Each row was made from one path, in order. Every step used is in the known rows, and no mark comes twice. Write each row's path.
Known rows
J X N R: [ 0.895  0.139  2.309  0.403 -3.515 -0.072  2.613  1.519 -1.481  5.468
 -6.870 -2.400 -4.556  5.056 -3.250 -3.505  1.600 -5.108  4.270  1.467
 -3.355  1.579]
R B J X N W: [-1.726  0.384  7.204 -1.213 -3.724  1.568  0.751 -3.150 -5.131  4.038
 -1.922 -4.733 -5.778  4.179 -0.942 -4.405  1.213 -2.330  5.886  0.649
 -2.779  1.268]
H J B R N X: [ 4.395  2.559 -0.666 -1.368 -2.079 -7.251  1.478 -3.412 -1.382  5.934
 -1.590 -2.308 -5.831 -0.297 -3.888 -3.948  1.515  1.707 -0.171  2.467
 -6.185  1.251]
H J: [ 6.511 -1.156  3.642 -2.844 -1.911 -2.423 -1.287 -3.046 -3.310  5.395
 -0.645 -1.008 -3.791  2.311  0.160 -3.979  3.468  1.931  0.137  0.352
 -5.510  4.142]
J H: [ 4.531 -1.329  5.449 -1.384  1.061 -3.704 -1.646 -0.503 -2.821  4.088
 -1.115  2.426 -2.908  5.576  1.747 -2.708  2.388 -1.108  3.634 -0.863
 -4.286  2.977]
R B J: [ 5.144  1.081  7.146 -3.176 -0.730 -2.106 -2.041 -3.285 -3.356  3.081
  1.484 -2.344 -4.238  4.127  1.948 -3.499  1.052  0.769  4.735  2.538
 -5.556  1.313]
J B R: [ 5.028  1.725  3.017  0.642 -2.960 -4.150 -1.454 -6.716 -2.179  4.035
 -3.111 -2.582 -2.743  4.501  0.721 -2.209  2.009 -0.572  2.152  2.464
 -3.695 -0.682]
J B R N: [ 4.838  2.997  1.563 -0.032 -2.534 -5.119 -0.150 -5.055 -0.989  4.171
 -2.438 -2.202 -3.958  3.684 -2.773 -1.975  2.760 -2.524  2.813  2.664
 -1.424 -1.195]
X N R: [ 2.156 -0.127  2.841 -1.209 -2.690 -2.035  1.286 -0.859 -0.744  5.461
 -6.519  0.199 -5.519  4.797 -3.858 -2.451  3.989 -5.247  5.128  1.291
 -0.507  1.299]
H J X N: [ 4.226 -0.833  2.352 -0.441 -4.326  0.240  0.859 -0.020 -3.825  5.281
 -4.180 -4.600 -4.580  1.352 -2.971 -4.158  3.320 -1.513  0.618 -1.046
 -5.671  5.253]
B R N X: [ 3.299  4.049  0.738  1.250 -3.490 -4.019  0.568 -1.216 -0.492  6.984
 -3.200 -4.717 -3.850  2.765 -3.059 -5.725  0.128 -1.909  2.755  2.792
 -4.977 -2.385]
R N X: [ 3.096  0.915  0.756 -1.654 -1.394 -5.227  0.983 -0.465  0.497  6.919
 -0.850 -2.750 -3.920  3.313 -4.076 -5.366  0.458 -2.027  3.297  1.705
 -5.182 -0.097]
B R N: [ 5.125  3.361  2.646  1.336 -3.912 -1.950 -0.813 -2.559 -1.583  5.508
 -3.261 -3.543 -3.360  4.109 -1.977 -4.056  2.515 -2.937  3.078  2.254
 -1.337 -1.718]
R B: [ 3.974  1.075  6.025 -1.379 -2.012 -0.532 -0.950 -4.926 -1.875  5.865
  1.993 -3.066 -1.694  4.562  1.615 -5.007  1.023  0.536  2.905  2.802
 -6.289  0.435]
H J N R: [ 4.319 -0.195  3.621 -2.300 -4.696 -2.430  2.276 -1.433 -2.898  6.229
 -4.228 -0.276 -6.270  3.146  0.952 -2.048  3.316  1.079  1.912  2.788
 -4.523  1.873]
R N: [ 5.009  0.479  2.325 -1.924 -1.905 -3.211 -0.527 -2.029 -0.559  5.441
 -0.728 -1.461 -3.632  4.275 -3.205 -3.664  2.671 -2.950  3.697  1.217
 -1.864  0.714]
X N: [ 4.112 -0.094  3.146 -0.128 -3.582 -1.736 -0.669 -2.794 -1.762  5.045
 -4.617 -2.767 -3.990  3.907 -3.070 -3.059  4.211 -4.519  4.114 -0.332
 -1.850  1.662]
J X N B R: [ 1.950  2.978  4.519  3.928 -6.202  1.994  0.783 -3.687 -4.183  5.949
 -3.774 -6.926 -2.912  1.738 -1.776 -5.928  0.446 -2.845  0.760  1.175
 -4.956  0.013]
H J B R: [ 6.432  0.995  2.631 -0.807 -2.616 -4.149 -1.003 -6.437 -3.483  4.175
 -2.199 -1.791 -4.415  1.597  0.487 -2.460  3.300  2.468 -0.609  1.452
 -4.989  2.424]

Which path is each row?
[ 3.326  2.126  4.377  2.227 -6.142  2.054  1.108 -3.274 -5.483  5.995
 -2.781 -5.965 -4.535 -1.010 -1.875 -6.086  1.682  0.123 -1.949  0.422
 -6.115  3.045]
H J X N B R
[ 4.161  0.124  6.113 -2.272 -1.399 -1.383 -1.223 -2.093 -4.506  3.027
  0.973 -3.273 -3.798  2.867  0.838 -4.833 -1.460  0.673  1.620  1.530
 -7.109  2.387]
N B J X
[ 1.921  1.275  6.234 -2.402 -0.518 -0.721  1.402  1.403 -2.935  3.490
 -0.765 -2.084 -4.767  5.171  1.989 -3.906 -1.706  0.352  4.701  4.287
 -6.996  1.387]
N R B J X
[ 1.317  0.577  7.745 -2.965  1.844 -3.373  0.869  2.323 -3.029  2.619
 -2.790  4.348 -8.431  4.031 -0.811 -1.150  2.992 -3.151  7.506  1.306
 -1.931  3.811]
X N R B J H
[ 1.604  1.996  6.154 -0.942 -4.719 -0.597  2.866 -3.291 -1.526  6.988
 -1.319 -2.156 -3.916  5.212  2.304 -3.219  1.142 -0.328  4.515  5.407
 -5.552 -1.772]
J N R B
[ 1.732  0.882  2.426 -1.978 -3.083 -4.317  0.819 -8.090 -3.547  5.574
 -1.690 -0.068 -6.393  2.178 -3.218 -2.805  3.838  0.778  0.987  1.230
  0.706  1.042]
H J B R N W
[ 2.365  0.199  8.248 -3.995  3.303 -4.122  0.181  1.663 -3.040  2.735
  0.085  5.095 -6.571  5.437  2.880 -1.794  0.627  0.337  6.192  2.530
 -4.380  2.987]
N R B J H
[ 3.194  0.801  2.421  0.060 -5.184 -3.865  0.693 -2.492 -1.375  7.216
 -3.142 -5.305 -3.258  3.580  0.629 -4.210  0.370 -0.256  3.106  2.635
 -8.121 -1.685]
J N X
[ 4.498  0.110  8.689 -3.093  2.477 -3.733 -1.965 -0.149 -4.337  1.915
  1.843  2.120 -5.079  4.439  3.198 -2.448  1.318  1.044  5.263  0.904
 -5.383  3.283]
R B J H
[ 3.149  1.293  5.802 -2.591 -4.410 -0.690  3.305 -2.961 -3.148  7.179
 -0.455 -1.376 -5.514  2.523  2.195 -3.432  2.434  2.825  1.862  4.718
 -6.697  1.352]
H J N R B
[ 0.569  1.010  8.877 -2.483 -4.791 -0.656  0.213 -6.562 -4.878  4.831
 -0.101 -3.125 -5.675  5.059  3.161 -3.074  1.761  0.662  6.058  2.796
 -2.878 -1.667]
R B J N W
[ 4.255  0.002  6.592 -4.275  2.815 -5.902 -0.821  0.001 -3.633  2.296
  2.437  4.528 -6.844  2.346 -2.036 -2.472  1.491 -1.268  3.906  0.043
 -1.956  3.921]
R N B J H
[ 1.984  1.602  6.107 -3.010 -1.332 -1.680  1.004 -0.551 -2.406  3.273
 -3.232 -0.048 -7.625  3.680 -2.105 -2.251  2.960 -3.227  6.847  2.920
 -1.831  1.769]
X N R B J
[ 2.911 -0.008  2.627  1.111 -4.387  0.326  0.445 -0.128 -2.445  5.259
 -4.886 -5.446 -3.021  3.957 -2.721 -4.234  2.265 -4.389  3.431 -0.349
 -4.465  1.983]
J X N
[ 5.683 -1.269  6.497 -3.087  2.405 -5.434 -2.993  1.152 -3.854  1.239
 -1.783  3.143 -5.738  4.949  1.906 -1.133  2.527 -0.590  5.283 -0.969
 -3.285  3.807]
B J H
[-0.413  1.558  4.355  0.149 -3.591  1.672  3.662  0.310 -1.577  6.294
 -3.143 -3.596 -3.894  4.501 -1.712 -4.699  0.633 -3.483  4.455  3.216
 -5.338  1.249]
J X N R B
[ 4.227  3.375  6.319  2.479 -7.470 -0.127  0.212 -7.246 -4.096  6.574
 -1.628 -5.366 -2.776  2.500  2.430 -4.562  0.847  0.322  0.883  3.497
 -4.817 -2.789]
J N B R
